What can hang from each mark
Q: T W
R: M
K: B H M
J: G M
T: Q
M: K W
B: K
G: J
W: M N

Every row comes from one small tree of marks. The marks that hang from a mark follow it in brackets, in alphabetical order. Every link used is in the known rows. Which tree was each row made from?
Known rows
B(K(M)): [1.57 -0.26 0.90 0.78 -1.09 -3.57 -5.09 2.05 1.72 -5.07 3.59 1.59 1.84 2.50 -2.01 -0.46 2.95 -0.25 -3.24 2.70]
K(B H M(W(N))): [6.98 -1.63 3.11 -4.77 -1.63 -3.55 -4.15 0.47 1.16 -7.26 3.82 3.87 0.10 4.13 -0.93 1.49 2.09 0.72 -4.03 3.31]
K(B M): [2.00 0.86 1.29 -1.25 -0.96 -2.44 -5.20 1.49 2.29 -5.41 3.82 1.94 2.21 3.16 -0.06 0.44 2.27 0.17 -3.63 2.51]
J(G M(K(B H) W)): [4.33 -3.88 2.95 -1.14 -4.92 0.46 -4.87 1.83 -0.27 -2.22 5.08 2.06 -1.25 3.63 0.78 3.14 4.71 0.96 -2.33 4.93]
W(M(K) N): [3.49 -1.56 4.78 -0.99 0.06 -1.05 -0.15 4.49 -3.83 -0.92 -4.70 0.33 -2.23 3.20 -1.47 -1.72 2.10 -4.73 -0.82 0.28]
R(M(K(B H) W(N))): [7.89 -4.16 6.71 -4.97 -2.07 -1.77 -2.09 0.94 -2.40 -5.40 1.85 2.54 -2.05 2.30 -1.91 1.69 4.39 1.18 -3.51 3.41]
T(Q(W(M(K(B)) N))): [5.85 -0.98 2.40 -4.71 -2.47 -3.78 -2.41 8.44 -4.23 -5.45 -2.90 1.28 -1.96 3.21 0.31 -0.59 1.19 -1.45 -1.60 -1.78]
R(M): [0.60 -1.13 3.87 0.19 -0.06 2.00 -2.60 0.96 -1.56 -1.41 1.65 1.34 1.31 0.13 -1.36 0.40 2.08 -0.80 -0.66 2.89]
W(M(K(H))): [3.36 -2.04 1.59 -0.03 -0.92 -2.85 -3.07 4.02 -1.50 -1.74 -0.85 0.39 -0.44 2.28 -1.88 -0.63 3.30 -2.98 -2.54 1.15]
M(K(B H) W(N)): [8.46 -3.19 4.27 -4.29 -2.26 -2.91 -2.10 2.52 -0.92 -5.03 -0.26 2.62 -3.36 3.84 -1.77 0.43 3.57 0.50 -3.82 3.09]
G(J(M(W))): [1.58 -0.91 3.42 0.92 -1.52 4.40 -4.71 1.28 -1.98 2.25 2.66 2.50 -0.36 1.61 0.01 2.53 1.04 -0.12 -0.51 4.05]
R(M(K(B) W(N))): [6.81 -3.71 7.91 -4.53 -1.72 -0.31 -1.28 1.50 -3.82 -3.79 0.13 1.89 -2.50 2.15 -1.39 1.82 3.70 0.32 -2.98 2.84]
Q(T): [2.01 0.21 0.69 0.82 -0.91 0.45 -2.65 4.83 -2.12 -1.31 -1.11 1.42 -0.10 2.77 -0.52 -0.81 0.48 -1.22 -1.08 2.39]
Q(T W): [1.88 0.17 -0.51 -0.38 -1.73 0.14 -3.91 6.80 -3.33 -1.07 -1.59 1.05 0.97 1.69 0.47 -0.74 -0.95 -0.45 -1.07 1.32]
T(Q(W(M N))): [3.63 -0.47 1.35 -3.01 -1.10 -1.19 -1.77 7.54 -4.66 -3.27 -3.11 2.09 -0.63 2.07 -0.04 -1.00 -1.26 -2.73 0.85 -1.50]
J(M(K(B))): [2.65 -0.96 3.58 -0.55 -1.60 -0.58 -2.72 3.41 -0.69 -1.63 1.92 0.50 -0.41 3.46 -0.19 0.68 2.90 -0.46 -3.04 3.58]
G(J(M(K(H)))): [1.25 -0.57 2.07 2.06 -1.80 2.25 -4.87 2.27 0.50 0.62 2.13 1.60 -0.63 2.04 -0.47 0.24 3.60 -0.12 -0.83 2.94]
R(M(W(N))): [4.58 -3.17 6.87 -2.87 -0.41 2.28 -0.75 0.60 -4.20 -1.65 -0.17 2.70 -1.25 0.98 -1.76 1.47 1.24 -1.07 -0.51 3.15]
J(G M(K W(N))): [3.36 -4.11 5.98 -0.47 -3.50 4.02 -0.85 2.62 -3.90 1.38 -0.97 1.85 -3.53 3.53 0.68 1.76 2.78 -2.22 1.03 3.35]
R(M(K(H))): [2.93 -2.84 3.45 -0.37 -1.34 -0.23 -2.92 1.75 -0.94 -2.55 1.43 1.10 -0.01 0.35 -2.11 0.40 4.39 -0.03 -1.99 2.43]
B(K(H M)): [2.65 -0.74 -0.24 0.27 -1.36 -5.03 -5.85 1.48 3.19 -6.70 5.43 2.29 2.21 2.65 -2.54 -0.61 3.48 0.55 -3.76 3.26]
K(B H M): [3.05 0.33 0.05 -1.76 -1.25 -3.85 -6.02 0.91 3.83 -7.04 5.63 2.59 2.57 3.31 -0.56 0.36 2.85 0.98 -4.24 2.96]
Q(T W(M(K(H)) N)): [5.31 -1.57 1.65 -2.72 -1.72 -3.28 -2.29 8.11 -5.39 -2.48 -4.00 0.71 -0.99 3.37 -0.26 -1.68 0.50 -2.91 -1.44 -0.52]

Write each row's tree
[6.58 -2.65 2.77 -2.76 -1.70 -4.74 -4.01 1.04 0.58 -6.88 3.59 3.64 -0.31 3.55 -2.94 0.61 2.74 0.41 -3.58 3.49]	B(K(H M(W(N))))
[7.46 -3.86 4.00 -2.68 -1.90 -1.07 -1.01 2.89 -2.26 -2.36 -2.46 2.48 -3.80 2.88 -2.33 0.23 2.80 -0.90 -2.22 2.41]	M(K(H) W(N))
[3.11 0.13 1.49 -1.86 -1.04 0.48 -1.87 6.68 -4.13 -1.87 -3.63 1.70 -0.50 2.75 0.36 -1.92 -1.57 -1.47 0.13 0.86]	Q(T W(N))
[4.56 -0.91 4.95 -2.67 -0.34 -2.89 -1.27 4.08 -2.49 -3.56 -2.43 0.54 -1.87 4.18 -0.92 -1.50 2.84 -3.34 -2.46 0.91]	W(M(K(B)) N)
[4.44 -3.47 6.21 -2.09 -3.93 2.27 -1.89 2.26 -2.60 -1.34 1.23 1.96 -3.10 4.50 1.17 2.05 3.51 -0.88 -0.52 3.98]	J(G M(K(B) W(N)))
[4.84 -1.57 2.20 -3.08 -2.13 -1.94 -1.31 8.81 -5.54 -2.81 -5.13 1.17 -2.36 2.20 -0.23 -0.84 0.46 -2.83 0.02 -2.45]	T(Q(W(M(K) N)))
[7.39 -2.73 5.41 -3.82 -1.94 -1.47 -1.22 3.12 -2.50 -3.46 -2.01 1.96 -3.74 3.67 -1.28 0.58 2.94 -0.26 -3.24 2.55]	M(K(B) W(N))
[5.33 -2.68 0.74 -1.33 -2.38 -5.07 -6.07 1.18 1.34 -6.14 5.69 2.96 1.15 2.55 -2.74 1.78 3.30 1.30 -4.85 3.91]	B(K(H M(W)))
[3.94 -2.50 2.99 0.45 -2.84 2.15 -5.03 1.99 -1.44 1.16 2.40 2.24 -1.68 1.91 -0.72 2.60 3.38 0.68 -1.88 3.65]	G(J(M(K(H) W)))
[-0.51 -2.06 2.90 2.65 -3.15 3.76 -2.75 3.04 -1.26 1.52 0.71 0.56 -1.06 2.61 1.00 0.67 3.52 -1.96 0.93 3.08]	J(G M(K))
[5.51 -2.26 3.91 -2.31 -1.41 -3.30 -3.15 1.65 -0.91 -5.28 1.87 2.93 -0.64 3.42 -2.33 0.63 2.13 -0.44 -3.09 3.02]	B(K(M(W(N))))
[5.72 -1.61 1.10 -3.28 -2.27 -3.96 -6.14 0.62 1.94 -6.47 5.91 3.28 1.57 3.17 -0.84 2.65 2.70 1.74 -5.25 3.67]	K(B H M(W))
[5.30 -4.01 3.11 -1.00 -2.55 -0.29 -2.57 2.92 -2.40 -0.01 1.73 1.78 -1.43 2.45 -1.51 2.69 2.58 -0.22 -3.02 4.12]	J(M(K(H) W))
[1.18 0.55 3.49 0.88 -1.88 1.87 -5.18 2.47 0.24 -0.44 2.61 1.04 -0.61 2.90 0.61 0.59 3.74 0.47 -1.92 3.12]	G(J(M(K(B))))
[4.84 -1.81 4.07 -2.71 -0.84 -0.35 -2.22 1.45 -1.68 -2.92 -0.29 3.15 -0.74 3.03 -0.93 1.37 0.75 -1.40 -1.88 2.11]	K(M(W(N)))
[4.67 -2.00 -1.10 -2.14 -3.01 -3.75 -4.29 8.38 -3.26 -3.60 -1.27 1.18 -0.47 1.32 -0.64 0.28 1.67 -0.95 -1.70 -1.58]	T(Q(W(M(K(H)))))
[6.66 -4.12 4.70 -3.54 -2.73 -2.13 -4.23 1.12 -1.53 -4.65 3.92 1.89 -0.63 1.23 -1.83 2.88 4.93 2.13 -4.68 3.80]	R(M(K(B H) W))
[3.00 -1.17 0.77 -0.76 -2.07 -2.17 -3.60 8.77 -6.15 -0.08 -3.80 -0.66 0.05 2.18 0.34 -0.32 0.52 -2.72 -2.10 -0.59]	Q(T W(M(K)))
[4.69 -1.22 2.25 -2.87 -1.91 -2.47 -5.37 1.18 0.43 -4.89 4.12 2.59 1.14 2.96 -0.31 2.77 2.06 1.00 -4.73 3.23]	K(B M(W))
[1.77 0.02 -0.04 -0.79 -1.14 -1.38 -4.10 7.52 -5.18 -0.63 -1.74 0.26 1.81 2.07 0.59 -0.43 -1.17 -2.70 -1.32 0.35]	Q(T W(M))
[4.46 -4.56 4.76 -0.98 -3.87 2.62 -1.66 2.07 -2.43 -0.26 0.71 2.58 -3.12 3.72 0.12 1.73 3.36 -1.44 0.51 3.81]	J(G M(K(H) W(N)))
[2.79 -2.05 4.23 0.89 -2.52 3.56 -4.18 2.61 -3.00 2.79 0.64 1.55 -2.00 1.81 -0.17 2.69 2.75 -0.10 -1.34 3.18]	G(J(M(K W)))
[4.54 -4.34 5.62 -1.45 -2.08 1.11 -2.29 2.01 -4.38 -0.29 -0.13 1.05 -1.45 0.11 -1.85 2.83 3.59 -0.12 -2.52 2.62]	R(M(K W))
[4.63 -2.02 3.58 -1.48 -0.25 -2.55 -0.95 3.94 -2.30 -2.49 -2.89 1.09 -1.86 3.32 -2.02 -1.90 2.72 -3.87 -1.36 0.74]	W(M(K(H)) N)
